Each row comes from the steps of one path. Every step used is in the known rows, and no mark comes twice. Write the path behind each row, first mark first.
In the rows, 100 means zero.
Known rows:
vuru > kulopem > sazav: 59,152,120,97,97,74,95,102,75,126,87,73,61,113,112,122,101,92
fanep > kode > nisusip: 59,150,115,105,92,86,102,106,71,66,55,48,82,112,113,114,101,88
fanep > nisusip > kulopem > sazav > kode: 72,155,130,100,100,86,109,76,70,102,76,32,88,110,103,127,101,94
fanep > nisusip: 67,148,117,101,95,87,107,92,79,85,66,62,93,113,93,127,103,99
sazav > fanep > nisusip: 86,147,116,94,92,91,115,72,78,85,77,54,83,119,110,124,114,98
sazav > fanep: 85,141,115,99,90,91,111,76,78,91,89,66,69,118,116,121,114,95
sazav > fanep > kode > nisusip: 81,148,115,97,90,90,112,82,72,72,69,45,75,119,124,115,113,90
fanep > nisusip > kulopem: 71,153,120,101,97,80,101,93,74,96,71,47,95,113,89,132,101,100
kulopem > sazav: 63,149,131,109,95,91,112,75,77,101,91,60,63,107,122,122,102,94
kulopem > sazav > kode: 70,143,134,106,99,99,117,63,72,106,93,47,59,105,130,113,102,83
vuru > kulopem > fanep > nisusip: 66,151,116,90,100,71,95,96,83,114,76,56,76,115,100,135,113,100
vuru > kulopem > fanep: 64,147,115,93,99,71,92,99,83,118,85,64,66,114,105,133,113,98
kode > kulopem > fanep: 79,149,133,101,107,76,96,88,88,97,81,42,72,121,105,142,98,87
kode > sazav > fanep > nisusip > kulopem: 90,157,120,104,91,91,113,62,70,101,72,54,77,116,118,130,104,74
sazav > fanep > kode: 83,147,112,103,89,90,109,76,72,84,78,47,76,117,120,114,120,94
nisusip > fanep: 84,140,110,100,91,78,101,69,83,93,85,58,81,103,105,137,115,107
nisusip > kulopem > fanep > kode: 73,152,123,108,99,75,96,80,74,103,87,23,80,110,105,135,115,101
sazav > kode > kulopem > fanep: 84,138,132,98,108,92,105,72,78,102,85,34,68,115,116,124,99,74

Write each row's path:
73,148,124,99,100,87,111,67,88,84,75,37,84,109,105,140,119,106 | kulopem > fanep > nisusip
73,153,121,111,96,87,108,63,80,87,72,29,75,107,120,132,122,91 | kulopem > fanep > kode > sazav
68,155,112,118,89,87,102,86,67,89,61,51,80,109,115,116,107,77 | fanep > kode > sazav
77,157,130,106,96,80,105,72,67,111,94,29,70,112,119,124,108,95 | nisusip > kulopem > sazav > fanep > kode
69,153,131,109,98,79,101,83,71,115,97,45,69,109,110,129,100,95 | nisusip > kulopem > sazav
66,156,121,90,95,76,100,95,72,113,78,56,61,117,124,118,105,89 | vuru > kulopem > sazav > fanep > kode > nisusip
70,152,134,93,99,85,109,90,73,83,76,46,68,115,122,128,90,88 | kode > nisusip > kulopem > sazav > fanep
75,156,124,110,99,76,98,74,73,105,84,23,78,110,109,136,114,93 | nisusip > kulopem > fanep > kode > sazav
75,154,129,106,92,93,117,60,72,95,87,38,64,111,134,115,114,93 | kulopem > sazav > fanep > kode
83,157,139,98,104,82,106,78,79,101,79,38,71,123,117,131,92,82 | kode > kulopem > sazav > fanep > nisusip
77,150,131,103,94,94,118,60,76,100,95,51,60,111,132,120,110,94 | kulopem > sazav > fanep
67,155,119,94,95,76,99,91,71,122,84,57,62,115,121,117,110,92 | vuru > kulopem > sazav > fanep > kode
74,145,136,97,99,97,118,58,73,93,84,38,61,103,135,118,99,84 | kulopem > sazav > kode > nisusip > fanep
81,137,128,100,105,92,102,85,73,104,83,49,69,116,112,117,91,70 | sazav > kode > kulopem
86,149,113,103,94,72,94,74,78,89,71,31,88,108,108,134,113,100 | nisusip > fanep > kode > kulopem
89,151,119,94,94,86,111,72,74,93,80,44,84,119,107,127,113,98 | sazav > fanep > nisusip > kulopem
67,145,138,99,100,100,119,68,72,94,84,45,59,106,134,113,95,80 | kulopem > sazav > kode > nisusip
66,154,113,98,97,71,92,93,77,116,74,51,70,113,111,129,115,90 | vuru > kulopem > fanep > kode > sazav
78,154,131,104,97,81,105,72,70,114,100,39,67,112,117,128,105,95 | nisusip > kulopem > sazav > fanep
82,146,107,105,89,77,99,70,76,86,74,39,88,102,109,130,121,106 | nisusip > fanep > kode
71,133,125,94,100,100,112,87,72,82,74,56,68,110,120,112,93,74 | sazav > kode > nisusip
